Each row was made from one small tree. The marks that hang from a mark follow it in brackets, in the order of their numbers. Every link used is in the known rows. Write each row's tree.
Known rows
q_196{q_245 q_650{q_137{q_575}}}: [ 16 -17  17 -13 -20 -12  13   6  -8   1  42   6   3 -11   7  23 -20 -14
   9 -20  -6  16   0  26  -7  -2 -14  13  16 -11  -7]
q_98{q_650{q_137{q_631 q_879}}}: [ 22 -19 -20   0  -7  42  -4  -1 -25   0  -3  -1  20  -2  -2 -29   5  -2
   7 -17 -15  -6  -3 -29   1 -28 -19   3  21   4  13]
q_98{q_650{q_137{q_5 q_649}}}: [  2  -8  -7  -2  -6   0   2   0  -6 -12   5   6  10 -13   4 -37   0  16
   6  -4 -16  -7  -3  13   3  -6 -17  -3  -4 -24   4]
q_245{q_196{q_650}}: [ -9   9  52 -10  -6  18   4  20  48 -14   8   2 -10  -2   6   9   4 -14
 -11  19  21  18   5 -15  10  21  -7   8   8  -8  -4]
q_196{q_245 q_650{q_137}}: [ 13 -12  40 -14 -23  -3   7   1  -1  -3  37   6   2 -14   3  12 -27   7
  -2 -20  -6   9   2   4  21   2 -18  11  -5 -21  -1]
q_98{q_650{q_137}}: [  6 -29  26   0 -25  15   3  -3  -5   0   6   0  14 -18  -5 -11  -1  -5
  -3 -10 -16  18  -1  -9   9  -2 -26   4   3 -24   9]
q_879{q_137{q_5 q_650}}: [-16   1  43  -3  38 -10  -3  -7   7   0  -1 -13  -4  -6 -25  10  -3   5
   8  19   3 -17  12  14  19  31  16   2 -23  -3  -7]
q_137{q_5 q_631 q_879}: [ 10  33 -12  -2  15  24   3  -7  -3   2  -6  15  -2   7  -5 -33   3  10
   7   5  -3 -14   2 -25  10  -6   1   1   1  16 -12]
q_575{q_137{q_5 q_649}}: [-20  54 -13  -2  34 -15  -2  -2 -11  -9   5  17  -2  -3   0 -19  -2  16
  23  34  -5  -9  11  19  13  18   0  -8 -28 -12   2]
q_268{q_5{q_137{q_631}}}: [-36   1  20  17   2   5  -9 -17   8  25 -36  -3 -11  25  11  -3  -3  19
 -34 -11  13   7   4 -30   8 -20  18  -3 -16   1  18]
q_196{q_650{q_137}}: [ 13 -11  26  -9 -29   4   7  -2  35 -15  33  -1  -2 -19  -2  10 -27   0
  -2 -18  22   8   1  -7  11   0  -9   9  -1 -12  -2]
q_98{q_650{q_137{q_575 q_649}}}: [  1 -33 -36  -3 -13   0   6  10 -19  -4   9   6  16 -13  10   2  10 -21
  10  -8 -15  10  -8  28 -29  -7 -18   0  35 -13   9]
q_98{q_650{q_137{q_575 q_649 q_879}}}: [ 13 -32 -72  -4  -6  18   6  18 -35 -10  13  11  24 -10   6  -3  13 -27
  13 -11 -14  -9 -10  20 -45  -4 -13   0  48  -3  13]
q_196{q_245 q_650{q_137{q_5 q_649}}}: [  6   6   7 -15  -4 -18   5   1  -2 -14  36  11  -2 -10  14 -16 -23  28
   5 -16  -2 -16   1  25  13  -4  -7   3 -11 -25  -9]
q_649{q_682}: [ 16   3  21  -5 -15  14  -6  -7  17   4   2  14  -4  12 -14  14  -3 -12
  -7   9 -17  20 -16 -14  11  27  -7  13   3  27  -6]
q_137{q_5 q_879}: [  8  25  -3  -5   5  17  13  -1   3  -5   8  19   0  -4 -13 -20  -3   2
   1   9  -1  -8   1 -16  -1  24   1   6  -3   1 -12]
q_5{q_137{q_575 q_649 q_650}}: [-20 -19 -45  -2  -6 -20   5  10   2   7 -27  -1   8  -9  -1  48  21 -16
 -22   9   8  -7  -6  29 -26   3  14  -6  14   0  -3]
q_682{q_649}: [-10 -16  17  -8   4 -10  11  -9   4 -21  -1   5  -2  -2  14  12  -2   2
  -1   4  -3  14   4 -12  18  25  -1  -5 -11   2   0]
q_245{q_196{q_650{q_137{q_5 q_575}}}}: [ 12  14  28  -1 -12  -7   9  20  36 -17  28  -5 -10   5   0  -7  -7 -10
  17   1  29  11  -4  26 -21  -6 -12   9   1  -6 -22]
q_5{q_137{q_650}}: [-15 -15  21   1 -19  -6   5  -3  15   9 -30 -10   5 -12 -15  35  11  -1
 -35   6   7   3   2  -8  13   8   6  -2 -15  -8  -2]
q_268{q_5{q_137{q_649 q_650}}}: [-38 -27 -17   8   8 -10  -6   0  12  14 -36  -5  -6  11   9  35   4  12
 -41 -10  21 -19   2   8  -8  10  29  -9 -14  -7  21]
q_268{q_5{q_137{q_575 q_879}}}: [-23 -14 -35  15   5  10   4   5 -14  15 -15   4  -4  20   2  16   0 -16
 -27 -15  17   3  -3  -6 -50  11  21   2  14   8  16]
q_268{q_5{q_137{q_879}}}: [-24  -9 -11  14   2  18   0  -2  -6  11 -17   5  -3  15   2   4  -6   4
 -37 -15  16  -3   1 -30 -21  12  18   1  -7  -3  23]
q_137{q_5 q_631 q_649{q_682} q_879}: [ 24  35 -62  -6  25  24 -16  -4  -1  -6  -7  21  -2  28   0 -31   6  13
   9   7 -15 -29 -18 -10  -5  -6   8   2  13  51  -7]
q_5{q_137{q_631{q_268} q_649 q_650}}: [  0 -23   2   2 -15 -25 -12  -2  15   4 -42 -37  -1  -7   7  26  25  13
 -27   7   3 -11   4 -14  26 -21  19 -19 -10   6   1]
q_5{q_137{q_649}}: [-28   1 -12   4 -13  -8   4   0   2   2 -17  12   4 -12   7   8   9   9
 -27  11  -2   5  -1  -5  -1   1   1  -7  -2 -19   4]
q_98{q_650}: [-11 -17  32  -8  -9  22   4  -3   5   2 -11   4   9 -15  -1  -7  14 -13
 -14  12 -21  22   4 -20  19  23 -14   2  15 -13  10]
q_245{q_196}: [-13  10  47   3 -11  14   5  18  16   6  -6  13  -6   0  -4   7  14 -16
  -4  23  -3  26   2 -11   7  20 -13   7   2 -19  -8]
q_575{q_137}: [-14  34  19   1  15   2  -1  -4 -11   4   4   9   1  -9 -10   7  -4  -6
  15  31  -6  17  13  -5  21  23  -9   1 -21  -8   9]
q_631{q_137{q_5 q_575}}: [-29  -3  30   6  11 -23  11  -4   2  -1  -6  -3  -1  -3 -13  -7  -3 -18
   6   6  -5   6  -1  38 -18   9 -12   1   6  -1 -12]
q_5{q_137{q_575 q_650}}: [-12 -21  -3   2 -17 -13  10   2   9  14 -25  -9   6  -6 -13  51  16 -22
 -25   7  10   9  -5  14 -15   7  10   0   6   4  -8]
q_650{q_137{q_5}}: [ 12  10  26   6 -22  -8   8 -10   6  -2  18   9  -5  -8 -14 -18 -18  14
  10 -10   2   7  -2   4   8  -4 -14   6 -26 -18 -16]

Which tree is each row?
[  5  66 -31  -1  45  -5 -28 -11  -8  -4 -11  11  -4  30   1 -28   2  20
  29  32 -16 -17  -6   8  20  -8   4  -4 -22  41  -1]
q_575{q_137{q_5 q_631 q_649{q_682}}}
[  4 -13   2 -16 -16  -9   4   7  -6  -8  37  12   5 -16  16  10 -23  14
   1 -19  -6  -6   1  19  13  -1 -12   5   5 -25   4]
q_196{q_245 q_650{q_137{q_649}}}
[  2  44 -26  -1  35  27  -9  -2 -29   3  -3   7   8   6  -3 -10   2  -3
  24  24  -4  -6  12 -21  13  -2  -1  -3  -2  16  12]
q_575{q_137{q_631 q_879}}
[  8  -4  45   0 -23  11   2  21  39 -15  23  -5  -5  -7   1   6  -9  -7
   1  -5  26  13  -2  -5   4  -4 -18  10   0 -19  -4]
q_245{q_196{q_650{q_137}}}
[ -7  18  42  12  23 -11 -21 -12  -2  13 -11 -28 -18  22   9   0  -6   8
  11   9   5  13  18 -22  30   3  19 -11 -35   9  25]
q_575{q_137{q_631{q_268{q_5}}}}
[ 28   6   8   5 -18 -29  -7  -9   7  -9   7 -20  -9  -5   7 -28  -1  29
  19  -9  -5  -6  -1  -2  21 -32  -3 -13 -22  -6 -12]
q_650{q_137{q_5 q_631{q_268} q_649}}
[ 21  14  30  -2  -7 -26   3 -10  14   3  -6 -21 -15   5   1 -11  13  -5
  14  11  -5  20   1  -5  12  -8   8  -5  -2  16 -23]
q_137{q_5 q_575 q_631{q_268}}
[  0 -14  48   6  -7  -6 -10 -15  19  16 -14 -23 -22  19  11   1  -1   7
 -10 -13   5  18  11 -32  25   3  18  -4 -16   8  14]
q_137{q_631{q_268{q_5}}}
[ 16  -4  30 -13 -14   5  -1  -9  -4   4  25   1   2  -1  11  -3 -22  16
   3 -23  -5   3   5  -5  31 -29 -14   8   1  -9   0]
q_196{q_245 q_650{q_137{q_631}}}
[ 27 -21 -21   5 -25 -26  -3   2  -8   0  10 -18  -3  -4  10   9   8  -9
  24 -15  -5  13  -6  15  -7 -33  -2  -5  15   8  -7]
q_650{q_137{q_575 q_631{q_268} q_649}}
[ 35   3  47   8 -30 -22  -3 -14  12  -3   9 -27 -11  -3  -6 -26  -7  22
  16 -11  -3   9   0 -17  29 -30  -6  -6 -32  -4 -18]
q_650{q_137{q_5 q_631{q_268}}}
[-11   6  13  -3  49 -11  -6  -9  -2  11 -10 -16  -2  10 -14  10   6  -7
  24  18   3 -14   8  28   2  -1  21   1   2  26 -13]
q_879{q_137{q_5 q_575 q_631 q_650}}
[ 19   8 -72   2   1  -4  12  11 -25 -12  25  20   7  -2  -1 -10  -5  -6
  27 -14   4 -21 -10  34 -47  -5  -2   2  18  -1 -12]
q_650{q_137{q_5 q_575 q_649 q_879}}
[-29  21 -19  -3  56 -14  -7  -6 -19   0   2   4  -5   7   9 -19   5   2
  31  21  -6 -12   7  29  -9  -7  15  -2  16  14  -8]
q_879{q_137{q_5 q_575 q_631 q_649}}
[-15  18 -27  -5  30  -9  -6   7  -7  -1  -8   5   7 -11  -3  34   7  -4
  13  30   1 -17  11  24  15  24   7  -7 -16  -4  11]
q_575{q_137{q_649 q_650}}
[-43  -2 -19  13  12   1 -13 -13   0  19 -37   5  -9  22  23  -5   2  23
 -33 -10  12  -7   4 -13   0 -22  22  -7  -6   0  24]
q_268{q_5{q_137{q_631 q_649}}}
[  2  36 -50  -7  24  17   1  -2  -9  -6  -5  22   1   6   7 -33   9  16
  11   5  -4 -31   2 -11   1  -9   6  -2  11  12  -7]
q_137{q_5 q_631 q_649 q_879}
[  1  -3  46   9 -30 -15  -7 -12  12   8 -29 -31  -8  -5   2  -1  15  11
 -26   6  -5  25   3 -43  30 -22   3 -12 -16   0  -4]
q_5{q_137{q_631{q_268}}}
[-30 -26  20  12  -3  -5  -3  -6  18  21 -34 -10  -7  11  -5  37  -2   6
 -46  -9  22  -4   4  -7   0  12  26  -2 -24  -6  17]
q_268{q_5{q_137{q_650}}}
[ -2 -31 -12  -4 -14  11   1   4 -13  -7   5   9  16 -19   9 -11   4   0
   0  -9 -15   2  -2   5   0  -5 -21  -1  16 -25  16]
q_98{q_650{q_137{q_649}}}
[ 22  -3   6  -1 -14  32   5  30  23 -22  28   0   2  -4  -3   2  -5 -12
   2 -11  29  -5  -3 -15 -17   1 -15  10  14  -8  -2]
q_245{q_196{q_650{q_137{q_879}}}}
[-11  19 -28  -7   7 -19  12   1   1  -3   6  23  -6  -4   5  -3   7  -8
  13  17  -4   2  -4  31 -19  15   5   1  12   0 -15]
q_137{q_5 q_575 q_649}
[ 10 -29  39   4   6 -17   1   7  14 -16 -16 -43   2 -11 -26   8   6  -6
  -7  -5   4 -28   3   7   4  24   3 -14 -13   6  -8]
q_631{q_137{q_5 q_650 q_879} q_268}
[-33 -11 -48  13  13  11  -4   5 -13   5 -17  12  -2  14  15   3  -1  11
 -35 -13  14 -20   1 -14 -33  11  23  -6   2  -5  26]
q_268{q_5{q_137{q_649 q_879}}}
[ -8  29  -6  -1  53   2 -29 -12  -1  -4   1   2  -7  26  -1 -26  -4  22
  20  22 -18 -21  -8   7  13  -3  13   2  -2  40  -3]
q_879{q_137{q_5 q_631 q_649{q_682}}}
[ 22 -34 -35  -1 -14  26  10  11 -30  -4  12   4  22  -9  -6  -3   6 -31
  10 -14 -13   7  -9   5 -37  -1 -19   7  40   0   8]
q_98{q_650{q_137{q_575 q_879}}}
[ 24 -14 -39   4 -20  12  13   9 -24   1  27  13  10  -7 -12  15  -8 -28
  19 -17   2   6 -10  12 -39   0 -12  11  25   2  -6]
q_650{q_137{q_575 q_879}}
[ 15  20  20   7 -11   0   2 -18   3   7   7   4  -5   2  -6 -31 -14  22
  16 -12   0   2  -1  -4  20 -34 -12   5 -22  -4 -16]
q_650{q_137{q_5 q_631}}
[ 15  59 -61  -3  42  10 -18   6 -20 -18   8  18   4  22 -11 -22  -3   5
  26  29 -12 -29  -9   9 -10  25   4   0 -13  38   4]
q_575{q_137{q_5 q_649{q_682} q_879}}
[ -2 -29  -6  15 -13 -10   2   6  -6   8 -13 -28 -11  15   1  20   7 -18
 -30 -15  13  12   0 -18 -39  15  28  -8   1   9  13]
q_631{q_268{q_5{q_137{q_575 q_879}}}}
[ 15   6  46 -13 -13 -12   9  -6   5  -7  36   3  -4  -8   1 -15 -29  23
   3 -19  -4  -2   4  12  24   0 -13   9 -21 -24 -13]
q_196{q_245 q_650{q_137{q_5}}}
[ 38 -23 -21  -8  -3  -1   2   8   1   5 -15 -29   1   1  -9  37  24 -31
   6   0   2  -7   0  -8  -7   2  16  -6  28  35 -11]
q_137{q_575 q_631{q_268} q_650 q_879}
[ -6  -1 -35   4 -10   8  13   8 -16   5  -9   5   9  -3  -7  16  11 -23
 -16   3   3  10  -6  -7 -38   7   3   2  23   7  -4]
q_5{q_137{q_575 q_879}}
[ 11 -25  -5   0 -13  12   2  -6 -17  12  -4  -5  14   0   5 -11   9 -18
  13 -11 -15  19  -6   3  -7 -34 -20   3  31   5   6]
q_98{q_650{q_137{q_575 q_631}}}
